What can hang from each mark
zamuna: dazut zuzup
reru: lepu
zuzup: zinuz
mugu: lepu zinuz
zinuz: kina mugu zuzup
zore: lepu
lepu: dazut zore
dazut: lepu zamuna

Every row comes from one small tree of marks. Brackets hold a mark, then the marks that hang from it, in alphabetical order. Every link used is in the known rows. Which tree was each row made from?
(in the rows, 128 means zero)
Known rows
{lepu {dazut zamuna} zore}: [124 116 166 126 101 180 126 132 132 113 116  97 183 139 123 116  96 140
 109 176  64 149]
{zuzup {zinuz kina {mugu {lepu {dazut zamuna}}}}}: [111  51 137  80 100 134 179 120 194 160  89 150  68 128 136 148  99 133
 161 141 130 110]
{zamuna {dazut lepu}}: [138  32 135 133 136 128 124 156 175 147 128 116 162 142 104 138 164 124
 136 129 109 137]
{mugu lepu}: [138  85 133 124 129 116 152 144 104 143 140 145 105 115 123 124 113 126
 125  98 132 115]
{lepu dazut}: [127 119 139 113 117 162 135 144 141 117 120 107 158 130 131 123 123 122
 120 144 103 137]
{zamuna {dazut {lepu zore}} {zuzup {zinuz mugu}}}: [114  11 171 118 123 134 101 157 203 173  86 141 163 151  79 140 158 114
 106 138 116 139]
{mugu {lepu dazut} {zinuz kina zuzup}}: [127  81 101  73 102 152 187 138 142 162 115 168  65 130 149 124  84 119
 161 118 145 150]
{lepu {dazut {zamuna {zuzup zinuz}}} zore}: [120  94 180 104  97 160  93 129 167 147 107 119 200 149  95 108 110 128
  88 179  88 155]
{zuzup zinuz}: [145 112 134 121 128 106 122 133 165 152 106 142 110 128 122 134 144 130
 131 139 138 129]
{mugu {lepu {dazut zamuna} zore} zinuz}: [127  42 149 125  97 174 187 150 107 146 122 132 131 141 118 114  66 142
 113 147  90 155]
{dazut lepu {zamuna {zuzup {zinuz kina}}}}: [108  60 140 100 108 112  83 101 221 169 125 159 128 153 106 121 150 131
 151 151 156 136]
{dazut {lepu zore} {zamuna {zuzup zinuz}}}: [121  60 181 128 109 132  71 129 188 161 127 147 182 155  92 105 137 132
 104 155 112 147]
{zore {lepu {dazut {zamuna {zuzup {zinuz kina}}}}}}: [102  66 146  69  87 131 139  95 160 164 110 123 173 164  87 126 127 127
 130 174 127 152]
{reru {lepu {dazut zamuna} zore}}: [103 113 181 130 104 186 140 130  76 105 109 100 207 141 145 126 100 131
 113 172  80 154]
{zamuna {zuzup zinuz}}: [124 105 143 107 123 108  97 125 164 159 119 149 138 137  99 120 143 115
 106 130 150 134]
{zuzup {zinuz kina {mugu {lepu dazut zore}}}}: [123  66 153  91 106 144 162 158 156 163  63 149  62 116 139 144 107 130
 142 144 126 116]
{zamuna {dazut lepu} {zuzup {zinuz kina}}}: [125  21 132  96 126  99  90 139 225 189 101 146 134 146  87 140 184 117
 147 141 158 141]
{mugu {lepu dazut zore}}: [145  82 167 121 115 162 149 174  89 132 119 118 146 116 122 112  97 127
 103 133  87 132]
{zamuna {zuzup {zinuz kina}}}: [115 116 124  91 118  98  92 110 177 171 103 157 102 134 108 130 148 120
 140 141 175 131]
{zamuna dazut zuzup}: [117  76 133 112 130 121 111 132 141 151 127 118 180 141  77 133 146 111
 104 124 120 142]

Which tree is each row?
[137  48 145 124 107 169 181 174  92 148 112 137 115 132 125 115  82 132
 109 134 108 152]	{mugu {lepu dazut zore} zinuz}
[ 99 103 158 118 108 168 152 117  97 105 125 106 197 143 147 133 109 123
 128 156 100 145]	{reru {lepu {dazut zamuna}}}
[109 103 162  87  91 150  91 115 180 157  89 127 158 145 106 119 117 132
 122 188 112 155]	{lepu {dazut {zamuna {zuzup {zinuz kina}}}} zore}
[ 98  76 153  99  94 170 173 129 132 135  97 131 101 128 140 136  74 139
 145 147 100 120]	{zinuz kina {mugu {lepu {dazut zamuna} zore}}}
[103  85 116 101 121 119 174 124 132 150 109 162  42 116 144 149 106 126
 162 100 162  97]	{zinuz kina {mugu lepu}}
[100  98 127  63  95 161 181 105 171 137 117 153  90 131 153 137  71 120
 164 121 112 119]	{zinuz kina {mugu {lepu {dazut zamuna}}} zuzup}
[122  37 154  97 105 142 179 134 181 149 105 142 111 131 125 139  94 128
 129 131 105 112]	{zuzup {zinuz {mugu {lepu {dazut zamuna}}}}}
[114 114 145  75 100 172 166 142 134 141  90 151  85 119 154 132  78 117
 146 124 111 126]	{zinuz kina {mugu {lepu dazut zore}} zuzup}
[ 98  50 180 121 105 144  93 121 204 154 111 155 156 159 101 121 123 128
 109 145 116 133]	{dazut {lepu zore} {zamuna {zuzup {zinuz mugu}}}}
[ 99 163 106  81 114 138 144  97 170 136  99 161  64 129 159 146 108 118
 171 120 151 121]	{zinuz kina mugu zuzup}
[107  52 174 112 106 125 134 121 148 168 110 164 122 138  95 125  91 127
  98 121 121 119]	{dazut {zamuna {zuzup {zinuz {mugu {lepu zore}}}}}}
[132  47 185 101 100 147 118 144 140 160 120 134 175 136  89 104  97 125
  86 147  92 143]	{mugu {lepu {dazut {zamuna {zuzup zinuz}}} zore}}
[138  19 171 123 127 121  78 165 188 180 103 132 184 148  72 125 171 119
 101 149 110 154]	{zamuna {dazut {lepu zore}} {zuzup zinuz}}
[121  53 132  79 111 131 174 144 178 163  79 155  56 118 140 150 115 123
 158 128 147 106]	{zuzup {zinuz kina {mugu {lepu dazut}}}}
[119  69 121  95 121  97 167 130 169 175  85 176  21 115 138 156 123 129
 166 111 172  98]	{zuzup {zinuz kina {mugu lepu}}}
[138  87 107 105 118 127 182 135 119 163 138 179  71 130 134 120  86 120
 137  91 144 144]	{mugu lepu {zinuz zuzup}}
[134  59 138 104 129 101 103 138 181 177 106 130 161 139  72 141 163 112
 107 136 131 143]	{zamuna dazut {zuzup zinuz}}
[142  41 158 145 130 144 113 171 150 147 113 110 173 140  98 132 156 131
 122 148  90 146]	{zamuna {dazut {lepu zore}}}
[105  70 151  95 111 111 128 133 144 181  84 177  65 124 111 137 113 121
 129 119 163 113]	{zamuna {zuzup {zinuz kina {mugu {lepu zore}}}}}
